What can hang from each mark:
Z_216: Z_5 Z_463
Z_463: Z_5 Z_113 Z_140 Z_216 Z_919
Z_5: Z_140 Z_216
Z_919: Z_5
Z_140: Z_216
Z_448: Z_463

Known rows, with every way that one mark hangs from another:
Z_140{Z_216}: [ 0.04  0.04  0.04 -0.25  0.33  0.01 -0.17 -0.04  0.12  0.19 -0.06  0.28
 -0.01 -0.01 -0.43 -0.23]
Z_448{Z_463{Z_216}}: [-0.08  0.00  0.14 -0.20  0.30  0.10 -0.17 -0.05  0.12  0.25 -0.06  0.27
  0.00  0.12 -0.23 -0.01]
Z_463{Z_140}: [-0.01 -0.04  0.17 -0.15  0.24  0.06  0.01 -0.05  0.05  0.25 -0.05  0.20
  0.03 -0.03 -0.27 -0.29]
Z_5{Z_140{Z_216{Z_463}}}: [ 0.00 -0.06  0.00 -0.33  0.21  0.06 -0.29 -0.11  0.08  0.31 -0.06  0.28
  0.02 -0.06 -0.04 -0.12]
Z_463{Z_140{Z_216{Z_5}} Z_919}: [ 0.07  0.15  0.17 -0.05  0.15  0.10  0.14 -0.02 -0.09  0.25  0.02  0.20
  0.06  0.09 -0.51 -0.22]
Z_216{Z_5 Z_463{Z_113 Z_140}}: [-0.03  0.09  0.09 -0.12  0.15  0.26 -0.09 -0.16  0.02  0.26 -0.05  0.17
  0.10 -0.01 -0.22 -0.38]
Z_919{Z_5{Z_140{Z_216{Z_463}}}}: [-0.08 -0.03  0.14 -0.48  0.22  0.02 -0.05 -0.11  0.09  0.33 -0.02  0.29
 -0.01  0.02  0.03 -0.14]
Z_448{Z_463{Z_113 Z_140 Z_919}}: [ 0.02  0.00  0.13 -0.19  0.28  0.12  0.08 -0.06 -0.02  0.05 -0.03  0.03
 -0.03  0.26 -0.34 -0.23]
Z_216{Z_5}: [-0.03  0.11  0.14 -0.38  0.22  0.07 -0.13 -0.06  0.16  0.25 -0.07  0.29
  0.01  0.07 -0.28 -0.49]
Z_216{Z_463{Z_5{Z_140} Z_113 Z_919}}: [-0.18  0.04  0.04 -0.23  0.02  0.04  0.02  0.01  0.07  0.22 -0.04 -0.01
  0.02  0.25  0.12 -0.40]
Z_216{Z_5{Z_140} Z_463{Z_113}}: [-0.04  0.04  0.03 -0.46  0.14  0.11 -0.20 -0.14  0.08  0.34 -0.04  0.17
  0.04  0.03  0.04 -0.47]
Z_5{Z_140{Z_216{Z_463{Z_919}}}}: [-0.01 -0.04  0.02 -0.29  0.13  0.05 -0.15 -0.07  0.06  0.22 -0.04  0.19
  0.01  0.08 -0.13 -0.12]
Z_448{Z_463{Z_5 Z_140}}: [-0.12  0.02  0.20 -0.08  0.22  0.14  0.03 -0.02  0.01  0.24 -0.07  0.15
  0.02  0.19 -0.07 -0.17]
Z_919{Z_5}: [-0.12  0.03  0.24 -0.47  0.28 -0.03  0.08 -0.04  0.20  0.18 -0.05  0.25
 -0.05  0.12 -0.19 -0.42]
Z_463{Z_5{Z_140} Z_113 Z_919}: [-0.11  0.06  0.08 -0.26  0.10 -0.09  0.17  0.08  0.02  0.25  0.01 -0.05
 -0.02  0.27  0.01 -0.49]
Z_140{Z_216{Z_463{Z_5 Z_113 Z_919}}}: [-0.13  0.19 -0.02  0.02  0.12  0.14 -0.03  0.01  0.08  0.09 -0.06  0.06
  0.03  0.24 -0.28 -0.27]
Z_5{Z_216{Z_463{Z_113 Z_140 Z_919}}}: [-0.13 -0.12  0.12  0.01  0.17  0.18  0.04 -0.08 -0.03  0.29 -0.03  0.02
  0.07  0.14 -0.30 -0.31]
Z_919{Z_5{Z_216{Z_463{Z_113 Z_140}}}}: [-0.21 -0.13  0.23 -0.19  0.27  0.16  0.12 -0.12 -0.01  0.38 -0.02  0.11
  0.05  0.06 -0.12 -0.32]

Rows:
[-0.20  0.02  0.11 -0.20 -0.02  0.06 -0.01  0.01  0.12  0.26 -0.06  0.09
  0.02  0.25  0.17 -0.33] : Z_216{Z_463{Z_5{Z_140} Z_919}}
[-0.21 -0.07  0.13 -0.23  0.16 -0.11  0.20  0.10 -0.05  0.43  0.02 -0.08
  0.00  0.29  0.00 -0.50] : Z_463{Z_5{Z_140 Z_216} Z_113 Z_919}
[-0.15  0.04  0.10 -0.12  0.14 -0.08  0.09  0.08 -0.04  0.49  0.04  0.05
  0.07  0.06  0.05 -0.24] : Z_463{Z_5{Z_140} Z_113 Z_216}
[-0.18  0.05  0.23  0.22  0.11  0.07  0.18  0.06 -0.06  0.46  0.01  0.15
  0.13  0.01 -0.17 -0.07] : Z_463{Z_5 Z_140 Z_216}
[-0.12  0.11  0.06 -0.28  0.30  0.08 -0.07 -0.02  0.11  0.11 -0.08  0.09
 -0.04  0.29 -0.10 -0.37] : Z_448{Z_463{Z_5 Z_113}}
[-0.18  0.14  0.09  0.02  0.18  0.01  0.07  0.07  0.06  0.34 -0.01  0.09
  0.07  0.10 -0.20 -0.25] : Z_463{Z_5 Z_113 Z_216}
[-0.01  0.01  0.16  0.02  0.24  0.13  0.13 -0.01 -0.09  0.19  0.02  0.03
  0.04  0.20 -0.35  0.00] : Z_448{Z_463{Z_113 Z_140 Z_216 Z_919}}
[-0.10  0.11  0.19 -0.42  0.24 -0.04  0.24  0.00  0.15  0.04 -0.01  0.06
 -0.07  0.28 -0.29 -0.51] : Z_463{Z_113 Z_919{Z_5}}
[-0.10  0.07  0.13 -0.01  0.19  0.05  0.15  0.02 -0.03  0.27 -0.01  0.03
  0.05  0.08 -0.18 -0.39] : Z_463{Z_5 Z_113 Z_140}
[-0.03  0.15  0.09  0.13  0.17  0.04  0.27  0.07 -0.13  0.20  0.03 -0.01
  0.05  0.17 -0.41 -0.23] : Z_463{Z_5 Z_113 Z_140{Z_216} Z_919}
[-0.14  0.10  0.19  0.18  0.14  0.12  0.27  0.06 -0.13  0.26  0.03 -0.03
  0.07  0.29 -0.22 -0.02] : Z_448{Z_463{Z_5 Z_113 Z_140 Z_216 Z_919}}
[-0.03  0.06  0.00 -0.26  0.25 -0.09  0.01  0.04 -0.05  0.36  0.01  0.07
  0.02  0.06 -0.08 -0.30] : Z_463{Z_5{Z_140{Z_216}} Z_113}
[-0.22 -0.15  0.17 -0.31  0.20 -0.09  0.02  0.05  0.01  0.56 -0.03  0.11
  0.02  0.13  0.13 -0.41] : Z_463{Z_5{Z_140 Z_216}}
[-0.04  0.08  0.05 -0.41  0.06  0.10 -0.08 -0.08  0.07  0.24 -0.02  0.09
  0.02  0.18 -0.02 -0.48] : Z_216{Z_5{Z_140} Z_463{Z_113 Z_919}}
[-0.16 -0.04  0.22 -0.51  0.08  0.02  0.08 -0.07  0.16  0.20 -0.03  0.17
 -0.04  0.22  0.10 -0.31] : Z_216{Z_463{Z_919{Z_5{Z_140}}}}
[-0.01  0.12  0.17  0.03  0.19  0.12  0.12 -0.03 -0.11  0.44  0.05  0.14
  0.14 -0.05 -0.35 -0.22] : Z_463{Z_113 Z_140 Z_216{Z_5}}
[-0.23 -0.16  0.30 -0.20  0.22  0.16  0.10 -0.11  0.03  0.43 -0.04  0.21
  0.06  0.05 -0.09 -0.24] : Z_919{Z_5{Z_216{Z_463{Z_140}}}}
[-0.13  0.01  0.16 -0.35  0.13 -0.02  0.04  0.04  0.05  0.21 -0.04  0.07
 -0.06  0.39  0.12 -0.27] : Z_448{Z_463{Z_5{Z_140} Z_919}}
[-0.02 -0.04  0.19 -0.53  0.30 -0.12  0.08 -0.03  0.03  0.35  0.02  0.25
 -0.04  0.03 -0.08 -0.22] : Z_919{Z_5{Z_140{Z_216}}}
[-0.22 -0.10  0.24  0.03  0.20  0.05  0.15  0.04 -0.06  0.49 -0.03  0.11
  0.08  0.09 -0.15 -0.33] : Z_463{Z_5{Z_216} Z_140}
[-0.15 -0.07  0.30 -0.20  0.28 -0.01  0.40  0.00 -0.08  0.32  0.04 -0.01
  0.00  0.22 -0.32 -0.42] : Z_463{Z_113 Z_140 Z_919{Z_5{Z_216}}}
[-0.15  0.09  0.14 -0.34  0.17  0.10  0.09 -0.08  0.20  0.02 -0.05  0.10
 -0.04  0.28 -0.19 -0.42] : Z_216{Z_463{Z_113 Z_919{Z_5}}}
